Each row comes from the steps of one walk. Every step used is in the known rows, and no mark comes twice. Write the walk behind each row, first mark first.
Known rows:
z -> d: [ 0.06  0.05  0.00  0.10  0.01 -0.08 -0.02 -0.14 -0.05 -0.05  0.24  0.05
  0.10 -0.18  0.08 -0.12 -0.09  0.04  0.18  0.01 -0.12 -0.20 -0.01 -0.11
 -0.06  0.00  0.16  0.14]
v -> d -> w -> f -> b: [-0.03  0.33  0.22 -0.15  0.07 -0.19  0.10  0.15 -0.24 -0.38  0.35  0.23
  0.38 -0.05  0.07  0.09  0.09 -0.25  0.39  0.04  0.09 -0.20 -0.07  0.05
  0.33  0.00  0.06  0.15]
f -> b -> d: [ 0.00  0.30  0.13 -0.02 -0.10 -0.14  0.08 -0.12 -0.12 -0.13 -0.05  0.12
  0.28 -0.17  0.28 -0.12  0.06 -0.14  0.20  0.27  0.08 -0.13  0.06  0.02
 -0.10  0.07  0.05  0.12]
w -> d -> b -> f -> j: [ 0.08  0.09 -0.05 -0.24 -0.23 -0.19 -0.02  0.17 -0.19 -0.38  0.23  0.01
  0.18 -0.17  0.17  0.13  0.26 -0.15  0.33  0.03  0.10 -0.57  0.00 -0.12
  0.00 -0.10 -0.07  0.23]
z -> d -> v: [ 0.03  0.10  0.06  0.06 -0.05  0.04 -0.06 -0.14 -0.21 -0.19  0.24 -0.02
  0.09 -0.10  0.19 -0.12  0.03  0.06  0.23 -0.14 -0.18 -0.11 -0.09 -0.07
  0.05 -0.05  0.07  0.21]
d -> v: [-0.03  0.08  0.07 -0.05 -0.07  0.14 -0.07  0.02 -0.17 -0.16  0.00 -0.07
  0.01  0.10  0.13  0.01  0.12  0.01  0.07 -0.17 -0.05  0.09 -0.11  0.03
  0.11 -0.05 -0.11  0.07]
j -> f -> w -> d -> b: [-0.11  0.12 -0.02 -0.22  0.03 -0.04 -0.02  0.08 -0.25 -0.37  0.57 -0.13
  0.14 -0.06  0.14  0.15  0.19 -0.22  0.48  0.08  0.35 -0.41 -0.18 -0.10
  0.17 -0.09  0.23  0.10]
w -> f -> j: [-0.01  0.02 -0.02 -0.04 -0.17  0.03 -0.14  0.18 -0.20 -0.09  0.19  0.21
 -0.03 -0.09 -0.21 -0.15  0.12 -0.05  0.16  0.05  0.08 -0.28 -0.14 -0.10
  0.36  0.08  0.02  0.07]
j -> f -> w -> d: [-0.20 -0.01 -0.09 -0.09  0.11 -0.07 -0.06  0.01 -0.25 -0.29  0.56 -0.08
  0.03 -0.09  0.03  0.04  0.18 -0.15  0.36  0.00  0.34 -0.37 -0.10 -0.18
  0.13 -0.02  0.35  0.04]
w -> d -> z: [ 0.14  0.14 -0.05  0.03  0.00  0.09  0.08  0.18 -0.11 -0.06  0.21 -0.29
  0.10  0.02  0.06 -0.06  0.16 -0.12  0.23  0.04  0.17 -0.19 -0.13 -0.27
 -0.03  0.03  0.17  0.06]
b -> f: [-0.05 -0.06 -0.06 -0.12  0.03 -0.36  0.04  0.00 -0.04 -0.21 -0.05  0.05
 -0.03 -0.03  0.05  0.13  0.05 -0.06  0.04 -0.05 -0.12 -0.17  0.04  0.03
  0.03 -0.02 -0.07  0.04]
f -> b -> d -> w: [-0.10  0.33  0.11 -0.18 -0.12 -0.16  0.09 -0.05 -0.23 -0.29  0.04  0.12
  0.26 -0.19  0.20 -0.03  0.13 -0.25  0.15  0.08  0.15 -0.15  0.02  0.03
  0.01  0.05  0.07  0.21]
j -> f: [-0.07 -0.09  0.05 -0.05  0.15 -0.01  0.04 -0.01 -0.08 -0.18  0.28 -0.02
 -0.05 -0.03 -0.05  0.09  0.02 -0.02  0.16  0.09  0.02 -0.04 -0.16  0.00
  0.21 -0.01  0.03 -0.02]
d -> w: [-0.14  0.04 -0.02 -0.19 -0.02 -0.01  0.02  0.08 -0.12 -0.19  0.10  0.01
  0.00 -0.01 -0.09  0.10  0.10 -0.14 -0.05 -0.23  0.09 -0.04 -0.05  0.01
  0.14 -0.04  0.02  0.12]
j -> f -> b: [ 0.01  0.07  0.17 -0.12  0.03  0.00 -0.02 -0.06 -0.05 -0.25  0.24  0.00
  0.13 -0.06  0.15  0.03  0.04 -0.06  0.28  0.26  0.06 -0.06 -0.13  0.16
  0.19  0.06  0.04  0.04]
m -> b -> f -> j: [-0.04  0.13 -0.01 -0.35 -0.18 -0.33 -0.21  0.10 -0.02 -0.30  0.16  0.24
 -0.12 -0.08  0.10  0.02  0.04  0.10 -0.02  0.09 -0.15 -0.35 -0.08 -0.10
  0.08  0.03 -0.07  0.04]
d -> z -> x -> t: [ 0.22  0.26 -0.18 -0.05 -0.01  0.07  0.11 -0.07 -0.08  0.09  0.06 -0.33
 -0.14  0.26  0.20 -0.27 -0.03 -0.17 -0.02  0.08 -0.09  0.02 -0.19 -0.20
  0.07  0.20 -0.06 -0.05]
m -> b -> f: [-0.03  0.14  0.05 -0.31  0.00 -0.40 -0.10  0.04  0.05 -0.29  0.16  0.10
 -0.04  0.04  0.25  0.15 -0.03  0.08 -0.02  0.11 -0.21 -0.16 -0.09 -0.02
 -0.01 -0.05 -0.09  0.03]
m -> b -> f -> w -> d -> z -> x: [-0.03  0.45 -0.21 -0.48  0.06 -0.29 -0.16  0.04 -0.20 -0.34  0.41 -0.09
 -0.07  0.05  0.36 -0.02  0.15 -0.15  0.14  0.03 -0.07 -0.51 -0.12 -0.33
  0.02  0.06  0.18  0.09]
b -> f -> j: [-0.06 -0.06 -0.12 -0.17 -0.16 -0.27 -0.08  0.08 -0.11 -0.21 -0.05  0.20
 -0.11 -0.15 -0.10 -0.01  0.11 -0.04  0.03 -0.08 -0.05 -0.39  0.06 -0.05
  0.13  0.07 -0.05  0.05]
b -> d: [-0.09  0.12 -0.01  0.06  0.03 -0.19  0.16 -0.09 -0.17 -0.05  0.00  0.12
  0.09 -0.14  0.04 -0.07  0.03 -0.10  0.06  0.08  0.03 -0.12  0.04 -0.16
 -0.08 -0.02  0.04  0.05]
j -> f -> w -> d -> z -> x -> t: [-0.03  0.18 -0.24 -0.14  0.09 -0.02  0.02 -0.06 -0.32 -0.21  0.63 -0.34
 -0.08  0.12  0.21 -0.17  0.15 -0.29  0.33  0.06  0.28 -0.35 -0.25 -0.33
  0.18  0.14  0.28  0.00]
a -> d -> w -> f -> b: [-0.10  0.10  0.18 -0.06 -0.01 -0.05 -0.05  0.17 -0.16 -0.22  0.20  0.14
  0.37 -0.10  0.11 -0.01  0.07 -0.42  0.29  0.03  0.18 -0.14 -0.21 -0.10
  0.39 -0.06  0.04  0.21]
d -> z -> x: [ 0.18  0.31 -0.15 -0.16  0.10  0.21  0.02 -0.01 -0.10  0.06 -0.05 -0.18
 -0.14  0.10  0.05 -0.18  0.04 -0.14 -0.03  0.00 -0.18 -0.04 -0.11 -0.18
  0.13  0.15 -0.02  0.00]
a -> d: [-0.04 -0.09  0.05  0.17  0.08 -0.01  0.00  0.04  0.02  0.08 -0.02  0.08
  0.19 -0.09  0.08 -0.06 -0.07 -0.23  0.10  0.03  0.06 -0.04 -0.05 -0.22
  0.08 -0.09  0.02  0.02]

Which walk is each row?
[ 0.16  0.48  0.02 -0.07 -0.08 -0.16  0.13 -0.07 -0.28 -0.12  0.22 -0.10
  0.18  0.10  0.37 -0.32  0.07 -0.33  0.32  0.39  0.03 -0.16 -0.26 -0.12
  0.22  0.20 -0.02  0.12] : w -> f -> b -> d -> z -> x -> t
[ 0.00  0.28  0.16 -0.03 -0.07 -0.20  0.05  0.01 -0.23 -0.20  0.15  0.16
  0.30 -0.12  0.19 -0.11  0.10 -0.19  0.35  0.31  0.09 -0.18 -0.12  0.02
  0.17  0.06  0.04  0.16] : w -> f -> b -> d
[ 0.09  0.11 -0.20 -0.04  0.00 -0.04  0.00 -0.27 -0.07  0.06  0.14 -0.13
 -0.10  0.15  0.29 -0.20 -0.06 -0.08 -0.12  0.02 -0.12  0.01  0.01 -0.07
 -0.06  0.09 -0.16  0.02] : z -> x -> t
[-0.22  0.04 -0.04 -0.13  0.06  0.04 -0.10  0.02 -0.38 -0.39  0.56 -0.13
  0.04 -0.03  0.12  0.05  0.26 -0.15  0.40 -0.14  0.30 -0.31 -0.18 -0.17
  0.22 -0.05  0.26  0.10] : j -> f -> w -> d -> v
[ 0.13  0.29  0.19 -0.07  0.07 -0.11  0.20  0.09 -0.05 -0.22  0.13  0.12
  0.32  0.02  0.17  0.17 -0.04 -0.13  0.35  0.14 -0.04 -0.15 -0.01  0.03
  0.06 -0.11 -0.08  0.00] : v -> d -> b
[-0.09  0.22  0.23 -0.10  0.01 -0.05  0.06 -0.12 -0.31 -0.41  0.23  0.04
  0.20 -0.12  0.30 -0.01  0.16 -0.13  0.37  0.21  0.06 -0.09 -0.19  0.05
  0.20  0.02  0.00  0.14] : j -> f -> b -> d -> v
[-0.13  0.04 -0.04 -0.23 -0.18  0.01 -0.11  0.25 -0.30 -0.27  0.28  0.20
 -0.04 -0.09 -0.29 -0.01  0.21 -0.17  0.10 -0.19  0.16 -0.28 -0.18 -0.09
  0.46  0.04  0.04  0.19] : d -> w -> f -> j
[-0.09  0.19  0.12 -0.08  0.16 -0.20  0.13  0.18 -0.26 -0.33  0.38  0.23
  0.23 -0.02 -0.11  0.15  0.07 -0.22  0.29 -0.11  0.05 -0.17 -0.08 -0.07
  0.35 -0.07  0.06  0.10] : v -> d -> w -> f
[ 0.08  0.08 -0.01 -0.21 -0.05 -0.26  0.07  0.11 -0.12 -0.37  0.24 -0.12
  0.25 -0.08  0.31  0.23  0.20 -0.17  0.33  0.05  0.05 -0.40 -0.01 -0.04
 -0.08 -0.16 -0.10  0.23] : w -> d -> b -> f
[-0.15  0.10 -0.16 -0.06 -0.03 -0.06 -0.10  0.03 -0.20 -0.12  0.32 -0.08
  0.10 -0.07  0.09 -0.05  0.18 -0.15  0.23 -0.10  0.35 -0.38  0.07 -0.20
 -0.08 -0.01  0.35  0.08] : f -> w -> d
[-0.03  0.34  0.21 -0.06 -0.11 -0.11  0.00  0.02 -0.35 -0.31  0.15  0.10
  0.30 -0.05  0.28 -0.11  0.18 -0.18  0.39  0.19  0.05 -0.11 -0.20  0.05
  0.27  0.02 -0.05  0.22] : w -> f -> b -> d -> v
[ 0.11  0.50 -0.06 -0.18 -0.03 -0.19  0.10 -0.10 -0.12 -0.08  0.27 -0.11
 -0.06  0.15  0.41 -0.24 -0.09 -0.10 -0.01  0.31 -0.12 -0.08 -0.26 -0.35
 -0.05  0.13 -0.04 -0.02] : m -> b -> d -> z -> x -> t
[-0.04  0.23 -0.16 -0.07 -0.05  0.03 -0.02  0.17 -0.21 -0.09  0.27 -0.24
  0.05  0.03  0.03 -0.11  0.19 -0.24  0.30 -0.06  0.39 -0.37 -0.10 -0.31
  0.02  0.08  0.42  0.01] : f -> w -> d -> z
[ 0.06  0.11  0.00 -0.32 -0.26 -0.20 -0.01  0.14 -0.10 -0.29 -0.04  0.12
  0.05 -0.08  0.07  0.13  0.14 -0.13  0.20  0.05 -0.03 -0.41 -0.06  0.06
  0.16 -0.04 -0.20  0.12] : d -> b -> f -> j
[-0.23  0.00 -0.06 -0.13  0.11 -0.06 -0.05 -0.01 -0.18 -0.21  0.35  0.01
 -0.08 -0.01 -0.07  0.05  0.06 -0.13  0.24  0.01  0.23 -0.22 -0.15 -0.04
  0.25  0.04  0.27 -0.06] : j -> f -> w
[-0.21  0.17  0.00 -0.10  0.03 -0.25  0.16  0.08 -0.37 -0.29  0.26  0.17
  0.12 -0.13 -0.07  0.03  0.15 -0.25  0.14 -0.06  0.13 -0.20 -0.14 -0.16
  0.25 -0.05  0.06  0.20] : b -> d -> w -> f
[-0.18  0.34  0.10 -0.29 -0.01 -0.30  0.01  0.10 -0.26 -0.36  0.44  0.21
  0.09 -0.05  0.13  0.06  0.05 -0.10  0.08  0.11  0.00 -0.17 -0.26 -0.21
  0.19 -0.08  0.03  0.17] : m -> b -> d -> w -> f
[-0.22  0.16 -0.05 -0.15 -0.14 -0.17  0.06  0.14 -0.44 -0.31  0.25  0.29
  0.06 -0.23 -0.21 -0.07  0.20 -0.24  0.15 -0.09  0.18 -0.37 -0.12 -0.24
  0.33  0.02  0.07  0.22] : b -> d -> w -> f -> j
[-0.16  0.19  0.15 -0.21  0.03 -0.16  0.12 -0.07 -0.28 -0.43  0.31  0.09
  0.19 -0.20  0.13  0.07  0.14 -0.24  0.30  0.17  0.17 -0.18 -0.14  0.02
  0.21  0.02  0.10  0.17] : j -> f -> b -> d -> w
[-0.04  0.33  0.05 -0.24  0.07 -0.45  0.16  0.09 -0.16 -0.38  0.15  0.18
  0.28  0.00  0.20  0.23  0.04 -0.27  0.45  0.04  0.04 -0.43  0.03  0.03
  0.12 -0.08  0.06  0.01] : v -> d -> b -> f -> w
[-0.08  0.20 -0.05 -0.35 -0.11 -0.33  0.01  0.08 -0.11 -0.33  0.03  0.00
  0.09  0.04  0.19  0.21  0.10 -0.25  0.29  0.01  0.09 -0.37 -0.07  0.09
  0.12 -0.06  0.00  0.08] : d -> b -> f -> w
[-0.06  0.23 -0.08 -0.19 -0.13 -0.03 -0.06  0.09 -0.20 -0.21  0.32 -0.13
  0.21 -0.03  0.21  0.06  0.19 -0.22  0.36  0.00  0.37 -0.42 -0.02 -0.12
 -0.03 -0.07  0.23  0.13] : f -> w -> d -> b
